Every row comes from one small tree of marks. The marks that hang from a mark follow it in brackets, in alphabetical order. Every link used is in the known rows. Which tree was each row made from?
Known rows:
T[Y]: [-1.154 -0.025  1.070 -0.289  0.383 -0.120 -0.420 -1.735  0.929  0.461
  0.604  0.124 -3.140 -1.116 -1.515  0.870  0.320 -0.126 -0.626]
Y[T V]: [ 0.092 -1.089  0.206  0.019 -3.277  0.988  0.220  0.586 -0.435  1.299
  0.604  0.393 -0.142  2.309  0.105 -0.240  0.450 -0.471  0.094]
H[N V]: [ 1.829  1.824 -0.074  1.195  1.192 -1.572 -1.466  0.817 -0.229  3.569
  0.635 -0.274 -4.187 -0.614 -1.450  2.197  0.365  0.194 -1.857]
Y[F N T[Q] V[H]]: [ 1.339 -0.219  0.400 -0.211 -4.132  1.463  0.894  1.369 -1.711 -1.767
  0.001 -0.483  2.734  3.110  1.193 -2.240  0.496  1.173 -0.218]
T[Y[N]]: [-1.019 -0.008  0.972 -0.365 -0.582  0.444  1.469 -1.772  0.795 -0.188
  1.856  0.401 -3.633 -0.718 -1.471  0.491  0.479 -0.075  0.181]
N[H[V]]: [-0.196  1.465 -0.288 -0.176  0.654 -1.585 -1.029 -0.246 -0.080  2.907
  3.089  1.212 -1.002 -0.079 -0.636  1.980 -0.692  0.758 -2.335]
T[Q Y]: [ 0.059  0.583  1.650  0.524  1.177 -0.315  0.607 -2.299  0.959 -0.556
  0.072  0.003 -0.321 -2.736 -1.120  0.182 -0.361 -0.191 -1.124]
T[Q[F] Y]: [-0.004  0.869  1.358  0.172  3.323 -0.819 -0.475 -1.982  1.289 -1.022
 -0.971 -0.599  0.616 -3.138 -1.276  0.599 -0.619  0.206 -0.281]
F[Y[V[H]]]: [-0.445 -1.672 -0.838 -0.971  1.473 -0.346 -1.898  0.421  0.108  0.791
 -0.703 -0.415 -3.191 -0.244  0.470  0.191  0.443 -0.767  0.194]
F[Y[N T[Q] V]]: [ 0.536 -0.342 -0.233  0.999 -1.246  0.685  2.143  0.097 -0.012 -0.038
 -0.666  0.523  1.593 -0.774  0.838 -1.166 -0.261 -1.264  0.349]
Q[F[Y[N T V[H]]]]: [-0.408 -1.436 -0.976 -0.797  0.585  0.195 -0.879  0.937 -0.218  0.396
 -0.903 -0.802 -1.389 -0.021  0.325 -0.277  0.412 -0.223  1.724]
T[Q[F[Y[N V]]]]: [ 0.473 -0.136 -0.375  0.439  3.300 -0.556  0.921 -0.314  1.044 -0.882
 -0.872 -0.191  1.437 -2.133  0.376 -0.041 -0.692 -0.858  1.103]
T[Q Y[F N V]]: [ 0.340  2.036  0.584 -0.030 -1.311  1.177  1.581 -0.871 -1.029 -3.991
 -1.323 -0.030  2.658  1.121 -0.096 -1.436  0.869  0.705 -0.348]
Q[F]: [-0.462 -1.305  0.356 -0.037  2.597 -0.986 -1.202 -0.216  2.079  1.326
  1.122 -0.283 -2.262 -0.728 -0.822  1.674 -0.643 -0.121  0.792]
F[Y]: [-0.939 -1.412 -0.166  0.491  2.287 -0.984 -1.068 -0.472  2.208  1.889
 -0.057  0.345 -3.021 -2.282 -0.279  1.136 -0.603 -1.459 -0.057]
T[Q Y[F V]]: [ 0.182  1.873  0.759  0.018 -0.244  0.538 -0.317 -0.865 -0.727 -3.092
 -2.690 -0.324  3.009  0.874 -0.154 -1.024  0.695  0.564 -1.025]
Q[F[Y[V]]]: [-0.923 -0.700 -1.016 -0.412  3.486 -0.609 -1.780  0.274  1.111  0.166
 -1.888 -0.431 -1.022 -0.896  0.031  1.014  0.080 -0.854  1.262]
T[Q Y[F V[H[N]]]]: [ 1.016  2.355  0.738 -0.136  0.119 -0.009 -1.903 -0.064 -2.074 -2.592
 -3.357 -1.487  0.992 -0.021 -0.333 -0.763  1.074  1.280 -1.397]
T[Q]: [ 0.839 -0.869  1.288  1.227  1.243 -0.798  0.904 -0.997  1.995  1.093
  1.791  0.351 -0.061 -1.796 -0.232  0.510 -1.308 -0.626 -0.887]
Q[F[Y]]: [-1.037 -1.226 -0.538  0.126  4.512 -1.392 -1.980 -0.216  2.327  1.205
 -1.083 -0.329 -2.068 -2.596 -0.397  1.538 -0.698 -0.947  1.023]

Which tree is each row?
[ 1.078  2.026  0.397  0.917 -0.603 -0.733  1.557 -0.037 -0.589  1.676
  2.435  0.733  3.285 -1.128 -0.235  0.360 -1.234  1.144 -1.107]  Y[N[H[V]] T[Q[F]]]
[ 0.247 -0.878  0.548  1.659  0.833 -0.598 -0.015 -0.427  1.673  1.938
 -0.922  0.252  0.754 -2.985  0.265 -0.102 -1.067 -1.388 -0.768]  F[Y[T[Q]]]
[ 0.987  0.546  0.440  1.017 -3.094  0.997  0.046  1.038 -0.724 -1.243
 -1.776  0.026  4.870  2.650  0.997 -1.506  0.165  0.451 -0.809]  Y[F T[Q] V]
[ 0.299 -1.675 -0.179 -1.630 -1.823  0.911  0.968  0.534 -0.685  0.168
  2.849 -0.077 -3.528  2.550  0.158 -0.201  0.608  0.228  0.816]  Y[N V[H]]
[ 0.831  0.284 -0.133  0.192 -3.335  0.663 -2.661  2.355 -2.292  0.247
 -2.078 -1.169  0.005  3.264  0.427 -0.519  1.224  1.229 -0.425]  Y[F T V[H[N]]]
[ 0.094 -0.780 -0.550 -1.360 -2.321  1.125 -0.250  1.327 -1.135 -1.673
  1.172 -0.441 -1.120  4.118  0.725 -0.830  1.194  1.103  0.561]  Y[F N V[H]]
[ 0.048  1.692  0.094  0.767 -4.250  0.996  2.031  0.654 -1.937 -1.593
  0.466  1.036  6.624  2.534  1.254 -1.487 -0.430  1.352 -0.797]  Y[F N[H] T[Q] V]
[ 0.340 -0.797 -0.253 -0.805 -4.920  1.733 -0.001  1.782 -1.786 -0.919
  0.571 -0.388  0.204  4.509  0.802 -1.583  1.220  1.115  0.514]  Y[F N T V[H]]
[ 0.077 -0.831 -0.111 -0.766 -3.779  1.146 -2.163  1.842 -1.507 -0.406
 -0.934 -0.687  0.694  4.166  0.846 -1.184  1.074  0.975 -0.311]  Y[F T V[H]]
[-0.913 -1.111 -0.614  0.075  3.486 -0.905 -0.108 -0.176  2.110  0.589
  0.146 -0.120 -2.665 -2.114 -0.462  1.180 -0.624 -0.852  1.648]  Q[F[Y[N]]]
[-0.196 -1.649 -0.817 -0.577 -1.838  0.749  0.265  0.780 -0.736  0.690
  0.117 -0.157 -2.214  0.480  0.662 -0.935  0.475 -0.643  0.747]  F[Y[N T V[H]]]
[-0.828  1.039 -1.025  0.156  1.659 -1.390  0.312 -0.357  0.425  2.041
  1.978  1.181 -1.673 -2.042 -0.158  1.282 -0.541 -0.167 -0.945]  F[Y[N[H[V]]]]
[ 0.530  1.269  0.653 -1.011 -1.232  1.082  0.575 -0.559 -1.572 -3.697
 -0.926 -0.708  1.323  1.123  0.145 -1.713  0.969  1.295 -0.540]  T[Q Y[F N V[H]]]
[ 0.237 -0.513  0.308  1.061  4.933 -1.566 -0.772 -0.716  2.373  0.640
 -1.208 -0.362  0.532 -3.832 -0.001  0.807 -1.431 -0.967  0.160]  T[Q[F[Y]]]
[-1.460  0.028 -1.193 -0.375  0.421 -0.304  1.077 -0.211 -0.285  0.126
  0.885  1.208 -0.004 -0.438  0.456  0.454 -0.277 -0.617  0.342]  F[Y[N[H] V]]
[-0.589 -1.433 -1.214 -1.306  2.633 -0.260 -1.002  0.605  0.283 -0.163
 -0.380 -0.798 -2.580 -0.378  0.266  0.349  0.333 -0.299  1.843]  Q[F[Y[N V[H]]]]
[-0.811  0.184 -0.190 -0.201 -4.673  0.909  2.311  0.266 -1.522  0.669
  2.770  1.428  1.684  2.240  0.324 -0.267 -0.170  0.476  0.132]  Y[N[H] T V]
[ 1.086 -0.469  0.683  0.925 -2.472  0.683  1.159  0.163 -0.351  0.550
  0.030  0.313  2.548  0.853  0.424 -0.851 -0.272 -0.506 -0.493]  Y[T[Q] V]
[ 0.432 -0.027 -0.316  0.459  4.043 -0.907 -0.641 -0.283  1.239 -0.455
 -2.065 -0.401  1.671 -2.326  0.384  0.294 -0.876 -0.938  0.576]  T[Q[F[Y[V]]]]
[-0.901  0.437  0.334 -1.008 -1.575  1.156  1.703 -1.315 -0.690 -1.342
  0.850  0.343 -2.219  1.242 -1.003 -0.156  1.107  0.020  0.420]  T[Y[N V]]
[ 0.106  0.940  0.201  0.098 -2.040  0.451  2.333 -0.031 -1.358 -0.256
  1.351  0.761  5.158  0.329  0.553 -0.538 -0.982  0.743  0.359]  Y[N[H] T[Q[F]] V]
[-0.613  1.137 -1.028  0.300  1.742 -1.110 -0.714  0.404  0.125  2.001
  0.304  0.395  0.131 -1.766 -0.312  1.098 -0.623  0.230  0.014]  Q[F[Y[N[H[V]] T]]]
[-0.679 -0.707 -1.209 -0.540  2.592 -0.170 -0.030  0.285  0.824 -0.443
 -0.765 -0.154 -1.527 -0.595  0.094  0.659  0.238 -0.751  1.967]  Q[F[Y[N V]]]
